Every row comes from one small tree of marks. Brackets hold a mark, then the marks that hang from it, in alphabetical order. Every link used is in the known rows. Which tree was each row made from?
(in the rows, 128 means zero)
Known rows:
(G (P H)): [189 128 123  99 126 174 130  89 139 117 124 107 130 155 105 108 151 125
 137 116 188]
(Y (H R)): [150 185 112 103 145 211 146 121 126 108  93 104 108 197 112  92 147 121
 178 114 127]
(A (R H)): [176 161 151 122 134 156 125 114 133 117 103 141 127 154 114 103 160  98
 143 145 141]
(L (A (R H P)) M): [171 167 138 143 145 104 143 109 131 148 149 154 157 104  92 101 154  68
 119 159 145]
(Y (H R W)): [126 171 116 122 147 205 166 142 130 102 101  90 103 204 100  86 143 135
 192 132 117]
(A (R H (P G))): [169 121 128 139 143 133 141 103 135 116 126 153 152 158 147 152 181  93
 115 169 123]
(P G (H R W)): [139 131  89 171 110 197 189 112 134  95 136  92 139 206 116 147 164 152
 155 149 140]
(Y (H W)): [148 179 135 119 151 194 150 138 134 117  95  82 110 173  75  79 135 132
 170 141 149]
(Y (H (R (P G)) W)): [121 132  95 140 156 182 183 130 134  99 122 101 126 209 131 137 162 129
 164 158  98]
(Y (H (R P W))): [152 126 126 121 174 174 165 126 124 110 121 120 134 186 142 128 157 113
 155 143  98]
(R (P G) (W H)): [191  75 128 148 150 142 179 113 143 120 175 145 183 167 137 163 167 109
  95 144 139]
(H (R (P (G Y))) W): [152  94  97 139 156 141 169 121 136  99 163 108 131 188 123 164 173 118
 165 147 108]
(W (H R)): [176 137 127 112 115 181 166 130 137 108 139 140 132 203 124 105 149 110
 164 105 140]
(P H): [193 162 137 129 109 185 138 103 129 123 111 105 135 159  95 115 147 123
 142 137 185]
(V R): [174 126 141 133 133 165 140 127 128 121 102 138 132 166  87 102 146 121
 158 138 139]
(L M): [162 175 141 122 132 183 150 105 107 147 143 106 152 127  41  94 146  92
 161 128 162]
(V G (R H)): [179  87 133 141 116 149 119 119 130 133 130 186 165 139 118 114 157 153
 133 151 136]
(L (A R)): [171 198 140 117 145 142 146 128 125 112  82 122  96 145  62 105 134 114
 150 123 156]
(L (A (R P)) M): [151 177 139 123 157 118 154 112 119 135 125 131 130 109  53 108 140  80
 139 146 150]
(H (R (P G) W)): [157  87 114 153 156 161 193 116 110 107 153 133 160 188 138 186 174 116
 145 150  89]
(L (A (R (H W) (P (G Y)))) M): [154 133  88 170 173  85 146  97 158 132 191 120 166 101  92 123 175  89
  98 163 144]

Write each row's tree:
[158  80 125 140 170 132 171 108 151  97 148 147 160 161 140 162 171 110
  89 145 130]
(A (R (P G) (W H)))
[177 173  78 109 176 184 110  83 151 115 122  78 129 153 101 112 171 126
 120 106 168]
(P (G (Y H)))
[190  90  95  78 143 153  92  68 150 112 152 120 132 115 101 126 158 167
 120 100 201]
(V (G (P H) Y))
[161  96  89 111 146 162 140  98 158  90 159  87 113 177 121 110 162 139
 162 111 159]
(G (P (H R W)) Y)
[164 139 144 117 134 149 133 101 139 102  91 126 119 154 120 134 154 108
 134 166 163]
(A (R (P H)))
[200 141  83 136 136 168 119  69 152 113 145  87 150 148 108 142 175 132
 107 122 195]
(P (G Y) H)
[132 115 115 157 140 150 166 105 146  92 111 105 131 168 117 159 165 132
 125 184 149]
(A (R (P G (H W))))
[185  82 112 147 190 108 127  86 152 111 166 140 166 130 157 166 197  97
  85 157 121]
(A (R H (P (G Y)) W))
[164 108 119 164 121 156 174 110 139 115 139 101 154 172 115 159 161 132
 130 182 158]
(R (P G (H W)))
[170  98 106 130 124 157 181 118 142 105 160 152 157 207 157 155 167 104
 136 130 122]
(W (H (R (P G))))
[143 108 109 124 124 181 171 114 140  95 138  99 116 195 116 111 151 142
 173 126 145]
(G (P (H R W)))
[149 140 122 150 108 191 176 129 132  99 122  97 121 199 108 118 146 141
 180 149 144]
(P (H R W))
[158  66 136 144 149 158 146 123 117 118 128 165 157 134  84 139 147 173
 135 142 124]
(V G (R W))
[160 135 102  80 190 163 112 108 161 108 131  72 100 151  91  72 150 130
 152 102 164]
(G P (Y (H W)))
[163 108 148 138 158 143 148 102 136 101 110 125 139 145 126 150 158 117
 116 168 149]
(A (R (P H) W))
[157 156  84 131 183 103 136  80 141 125 160 111 146  96  65 135 167  88
 104 130 158]
(L (A (R (P (G Y)))) M)
[180 100  98 151 144 137 145  95 156 112 161  90 150 154 120 158 172 129
 118 164 170]
(R (P (G Y) (H W)))
[164 145  94 111 191 183 131 106 142 104 135  90 122 171 123 107 165 127
 148 101 123]
(G (Y (H (R W))))
[169 103  77 127 189 142 108  90 167 113 126 120 143 153 137 123 176 122
 107 138 138]
(V (R (P (G (Y H)))))
[166 105  79 151 198  88 156  80 168 120 206 130 179  97  96 138 173  93
  58 118 162]
(L (A (R (P (G Y)) (W H))) M)
[177  56 135 162 137 143 135 120 129 132 150 186 184 130 124 130 161 162
 114 156 119]
(V G (R H W))
[161 137 107 166 115 185 170 105 137 111 132  85 148 173  91 138 156 149
 134 158 172]
(P G (H W))
[201 117 132 147 124 139 148 108 127 139 152 150 175 163 146 153 177  93
 120 167 133]
(R H (P G))
[138 128  83  83 187 175 130 113 157  93 136  78  92 182 113  79 157 134
 174  94 133]
(G P (Y (H R W)))
[155 112 165 122 175 137 157 122 119 106 107 136 128 147 105 147 154 101
 142 160 116]
(A (R P W))
[201  82  97 153 164 134 138  74 150 115 175 104 175 136 138 180 182 124
  85 150 167]
(R (P (G Y) H) W)
[148 154 115 124 168 204 161 122 124 106 112 102 127 189 119 108 154 130
 160 118 111]
(Y (H (R W)))
